Each row was made from one small tree. Brackets hold a mark, then the marks that hang from it, in alphabetical order. Every link used is in the known rows. Write each row's tree.
Known rows
[koze [bako peres]]: [ 28   0  30  11   9   6  -6   8   3  14  -3  -1  27  30   7 -13 -17  11
 -11 -35 -19  14 -12  -8   1  -4]
[peres bako getuba]: [ -7  11  19  10  10  13 -18   7  10  14 -21   4  25   9 -31 -21  -4   9
 -33  20 -25   3 -22  -2  -5  -2]
[runi [tepo [vonon koze]]]: [ -3 -77 -80  -3  -1  16  48 -10   2  -5   9  43   0 -37  23   1  34   9
  28  -8  24  23  19 -40 -10  13]
[tepo runi [vonon koze]]: [  6 -69 -71 -12  -5   6  55 -14  -5   8  16  29 -15 -59  42   1  15   2
  32 -13  44  25  48 -31 -19  13]
[tuze bazek]: [ 36 -35  20  -1  15 -15 -34   7 -19  11   1  16 -16 -18 -32  10  23 -26
  -7   5  -7   3  11  16  -5  29]
[runi [tepo getuba vonon]]: [-28 -56  -6  22   5   1  27   1  -6 -19   1  58  10 -39   1   1  63  -7
  33  24  -3  17 -23 -22 -12  14]
[getuba [peres bako] [tepo runi]]: [-26  38 -42 -20  10 -14  51  27  -8  19 -32  -4 -20   4 -33  -6 -24 -17
 -12  21   9  19   2   5   5 -16]
[koze [bako [peres [getuba [bazek tuze]]]]]: [  8  27  32  35 -53  19 -46 -14  13 -16   2 -22  46  51  51  -6  -7  39
   3 -42 -13 -14 -32   9  15 -35]
[bako koze peres]: [ 22 -19  18   8  34   6 -27  -4  -7  -4   4  -3  18   5   5   0  11  22
 -25 -22  -5   7 -45  -6  10   1]
[koze [bako [peres getuba]]]: [-10  22  23  27 -10  13 -14  -1  11  13 -19   6  42  34   8 -26 -26  21
 -26 -36 -11   4 -23 -15  11 -17]
[rofe [tuze [bazek getuba]]]: [ 60  -5   4 -17  14 -25 -48   4 -18  15   4   9 -44 -11 -45  16   8 -46
 -22  -4 -12 -29  77  37   3  43]
[peres bako [getuba [tepo vonon]]]: [-45  17 -35   1  -1  -5  34   9  19  16 -13  -7   5  -9  -3 -24 -29  15
 -24  20  19  16   4 -26  27 -29]
[vonon [koze [bako [peres [getuba tepo]]]]]: [-24  18 -20  10 -24   7  25 -18  12  24  -1   7  26  39  34 -28 -61  27
 -29 -54  32  14 -15 -44  22 -45]
[bako koze [peres [getuba [tepo runi]]]]: [-46  26 -52  15  -1 -13  15 -15   1   9 -36   9  10 -11  23  -7 -18  31
 -28 -21  47  14 -29 -17  29 -41]
[peres bako]: [ 29 -10  25  -6  27   7 -11  18   2  15  -4   3   7   0 -33 -10   8   0
 -21  19 -34  14 -13   6 -14   9]
[koze [bako [peres [getuba tepo]]]]: [-30  44   2  20 -10  -4   6  -2  16  25 -24  -3  30  35   8 -25 -47  19
 -31 -29  11  12 -22 -22  24 -38]
[peres getuba]: [ -8  -6  26  17  19   2 -29  -4  11  10 -19  16  25 -19 -29  -8  23  -1
 -12  20 -14   2 -20  -3 -23  21]
[rofe tuze]: [ 41 -23   0   0  27 -17 -28  -2   0  13   3  10   1 -28 -34   7  33 -20
 -23   7 -14   5  10  12 -11  26]
[bako koze [peres [getuba bazek]]]: [ -8  -1  36  22  -5  24 -52 -20   4 -33  -2 -10  46   6  27  -2   9  43
 -16 -18  -5 -11 -60  -5   5 -20]
[peres bako [getuba bazek tepo]]: [-23  30  24   2 -12   5 -18  -1  19  -1 -15 -10  20   4 -14 -12 -13  14
 -15  28  -8   7 -27   1  -6 -30]
[bazek [getuba peres] tuze]: [ 26  26  29  -5  25   0 -27  17  -5   5  -2 -23 -18  25 -37  16  18 -24
  14  14 -40 -31  17  35 -20  52]
[bazek [getuba tepo] tuze]: [ 23  24   9   0  24 -24 -22   3  11  26   1  -9 -31   0 -25  17  13 -13
  19  19  -9  -9  32  25 -11  30]
[tuze [bazek [getuba peres]]]: [ 23  10  34 -21  22  -4 -26  24 -25   4  -9  -7 -38  13 -60  13  -6 -50
  -2   9 -27 -35  46  34 -10  54]
[vonon [koze [bako peres]]]: [ 36 -25   3  -1  -5  20  11  -9  -3  15  21   8  22  33  34 -16 -31  18
 -12 -57   2  15  -8 -27   1 -14]
[bazek getuba tuze]: [ 47   0  29   4  25  -5 -42   2   6  16   5  -5 -18   1 -22  17  31 -12
  21  16 -33 -19  28  34 -28  49]
[rofe [tuze [bazek [getuba peres tepo]]]]: [ 16  41 -18 -27  14 -39 -12  16 -25  12  -9 -14 -56  13 -63  17 -27 -58
 -29   0   3 -33  67  37  24  26]
[bazek [getuba peres [tepo [vonon koze]]]]: [-17  -6 -34 -36  19   2  57   6   0   4  20 -10 -35  -5  -3   1 -36 -22
  18  -2  22 -11  57 -23  -3  25]
[peres [bako koze] getuba]: [ -1  16  12   3  19  17 -19  -9   6   1 -15   6  21  10  -1 -17  -8  32
 -60   5 -16   1 -55  -9  21 -11]
[runi [tepo getuba]]: [-12 -37  26  24  15  -1  -3  -1 -11  -9 -12  64  17 -22 -28   4  68 -11
  19  31 -21  15 -52  -2 -31  18]
[rofe [tuze bazek]]: [ 50 -28  -7  -4   5 -28 -41  -1 -20   9   6  10 -21 -19 -33  12  22 -34
 -31  -9   2  -6  34  24  13  21]
[tepo getuba runi vonon]: [-19 -52   3  15   4  -9  36  -5 -15  -5   7  47  -3 -59  20   0  43 -15
  37  15  19  18   5 -14 -20  16]

Which tree is each row?
[-13   0  13  22  17  12 -34 -13   1  -7 -15  -3  38  11   7 -12   0  34
 -40 -23   1  -4 -56 -12  20 -10]	[bako koze [peres getuba]]
[  5  67   1 -19  14 -10   3  28   1  17  -8 -40 -33  53 -40   4 -29 -15
  -9  19 -28 -20  19  32  14   7]	[bazek [getuba [peres bako] tepo] tuze]
[ 21  -6 -48 -24   4 -41   4   4 -10  13  12  -3 -65 -30 -18  13 -17 -43
 -12  -7  33 -15 106  13  33  19]	[rofe [tuze [bazek [getuba [tepo vonon]]]]]
[-25  41  28  21 -31   6 -12  -9  20  -4 -11 -10  38  32  27 -15 -38  23
  -4 -26   6   6 -28 -13  12 -46]	[koze [bako [peres [getuba bazek tepo]]]]
[ -9   9  73  -2  19  10   3  23 -19  -9   3   7  15  31 -43 -14   4 -21
 -19  27 -44  -4 -60   6  -9   8]	[tepo [getuba [peres bako]]]
[ -5 -83   4   1 -36  17  36 -28 -16 -30  40  45   3 -58  68   8  33   1
  61  -2  36  13  10 -25 -33  -1]	[tepo [getuba bazek] runi [vonon koze]]
[-25  26  10  31 -38  -3 -46 -10  15 -11  -4 -30  30  27  18   4   4  30
  11  -8  13  -6 -31  10   8 -42]	[bako [peres [getuba [bazek tuze] tepo]]]
[ -5   5  96  -2  -2  22 -17  15 -16 -34  14   0  23  29 -23  -3  12 -14
   3  28 -51 -10 -66  17 -21  -1]	[tepo [getuba bazek [peres bako]]]
[ 23  35  33 -32  45  18  -1  16 -10  -5  -5 -21 -17  35 -32  -2 -27  -5
 -39   5 -47 -24 -11  18  10  31]	[bazek [getuba [peres [bako koze]]]]
[-52 -21 -54   5 -20   4  34 -12  10   4   8  -5  18  -3  35 -23 -39  26
  -4 -32  58  14   9 -52  25 -37]	[bako [peres [getuba [tepo [vonon koze]]]]]
[ 16  18  20  15 -22  20 -51 -23  11 -27   7 -19  25  27  39   2  12  50
 -29  -5 -21 -16 -64  17  23 -25]	[peres [bako koze] [getuba [bazek tuze]]]
[ -4 -29  -2  -3   4  -8  13  -3  16 -12  19  -7  -3 -46  14  11  19   1
  36  22  15  19  12 -12 -14   1]	[getuba bazek [tepo vonon]]
[  9 -53 -77  -4 -18  18  66 -15   7   3  13  48   1 -12  52  -7   4  16
  16 -39  18  25  18 -47   8  -2]	[runi [tepo [vonon [koze bako]]]]
[ 25  21  32  -4 -16  17 -29  16  -4 -25  11 -41  10  43  -9   9  11   3
   5  12 -44 -15 -30  32  -2  -5]	[getuba [bazek tuze] [peres bako]]
[-18  59 -30 -33  19 -10  45  33  -7  23 -36 -10 -39  11 -46  -4 -37 -29
  -1  25  -8  -3  46  19  -8   8]	[bazek [getuba [peres bako] [tepo runi]]]
[-39  11 -10   1 -22   7  14   1  22 -13  -1 -16  14 -12  16 -15 -23  19
  -2  21  13   9  -1 -17  13 -37]	[peres bako [getuba bazek [tepo vonon]]]
[  7  11  34   5  -2  27 -37 -18  10 -24  -2  -5  28   7  18  -6   0  39
 -35   3 -24  -6 -56   2   9 -18]	[peres [bako koze] [getuba bazek]]
[-24  -7 -50 -32   2   6  74  13  -2   4  20 -18 -15  15   6 -17 -51  -1
 -15  -5  23  16  12 -38  26 -22]	[getuba [peres bako] [tepo [vonon koze]]]
[ -5 -12 104  10   7  12 -25   3 -16 -37  15  11  24   0 -22  10  38 -23
  26  29 -39 -11 -61  15 -40  23]	[tepo [getuba bazek peres]]
[-25 -25 -45 -24  11  -4  64   2  -3   1  21  -9 -15 -11   7  -3 -24 -11
   7  -4  33  11  12 -37   8   2]	[getuba peres [tepo [vonon koze]]]
[-14  -5 -55 -16  20 -21  51   7   7  22 -15  16 -47 -58   0   9  -1 -21
  40  18  34  10  84  -3 -15  24]	[bazek [getuba [tepo runi vonon]]]
[  6  -7  23  13 -47  38 -14 -25  10 -12  16   1  49  36  57 -19 -35  35
  -1 -58   4  -4 -22 -26  -4 -33]	[vonon [koze [bako [peres [getuba bazek]]]]]
[ -6   6 -71  -6  -4 -29  36   2   8  20  -3   0 -52 -36  23  16  11  -8
  46   9  37   3  83  10   2  15]	[bazek [getuba [tepo runi vonon]] tuze]
[ 37  17   3 -24  13 -20 -33  17 -28   1  -5 -12 -43  13 -61  16  -7 -58
 -28  -4 -20 -43  65  42  10  45]	[rofe [tuze [bazek [getuba peres]]]]
[ 15  17  18 -16  37  13   5  12 -11  -8  -3 -18   4  32 -20  -6 -13   6
 -50   1 -34  -2 -52   3  21   6]	[getuba [peres [bako koze]]]
[ 23  -3  19  12  -4 -16 -32 -10  12  -3  15 -16  -2 -10   7  23  36   6
  31  20  -4   6 -17  19 -18  -3]	[getuba [bazek tuze] tepo]
[ 25   2  42   9  -6  10 -38   5  -2 -25  13 -30  11  15  -6  22  39  -5
  26  12 -33 -17 -29  31 -19  19]	[getuba [bazek tuze] peres]
[-34 -34 -27  -1 -29  11  22 -29  17 -15  21   4  10 -34  45  -4 -12  18
  22  -2  45   8   9 -39  -6 -20]	[peres [getuba bazek [tepo [vonon koze]]]]
[ 10  24 -35  -3   7 -30   6   1   3  30 -18   6 -45 -21  -6  20  17 -14
  35  17  17   0  55  28 -16  20]	[bazek [getuba [tepo runi]] tuze]
[  9 -48  55  26 -23   3 -24 -16  -4 -36  45   8  12 -21  45  17  60   7
  53  12 -10  -4 -30   7 -13   5]	[tepo [getuba [bazek tuze]] vonon]
[-12  40  11  15 -34  -2 -33  -6  21  -2  -4 -23  15  26   8  -2  -2  27
  -8  18  -6  -3 -31  14  12 -40]	[peres bako [getuba [bazek tuze] tepo]]
[-36  -4 -45 -12 -13  -9  55   8  -2 -22  -6  -9 -16 -42  15  14   4 -14
  46  18  34  12  29  -3  -8  -6]	[getuba bazek peres [tepo runi vonon]]
[ -1  -2   1  13 -26  26   5 -18   8  12   3  10  41  40  38 -27 -41  29
 -25 -59   8   4 -18 -35   9 -25]	[vonon [koze [bako [peres getuba]]]]
[-12  25 -29   3 -22 -17   8   1  -5 -10  -9 -17 -16  -8   8  28  20  -8
  40  14  13  -1  -5  29 -11  -9]	[getuba [bazek tuze] peres [tepo runi]]
[ -6 -17 -57   6 -32 -19  24 -11   9  -9  12  -5 -22 -48  52  23  32   9
  59   7  44  16  34   6  -3 -16]	[getuba [bazek tuze] [tepo runi vonon]]
[-11  33 -33 -28   5 -30  23  22 -27  18 -31   4 -63  -8 -45  16 -22 -55
  11  14  21 -16  71  32   1  26]	[tuze [bazek [getuba peres [tepo runi]]]]
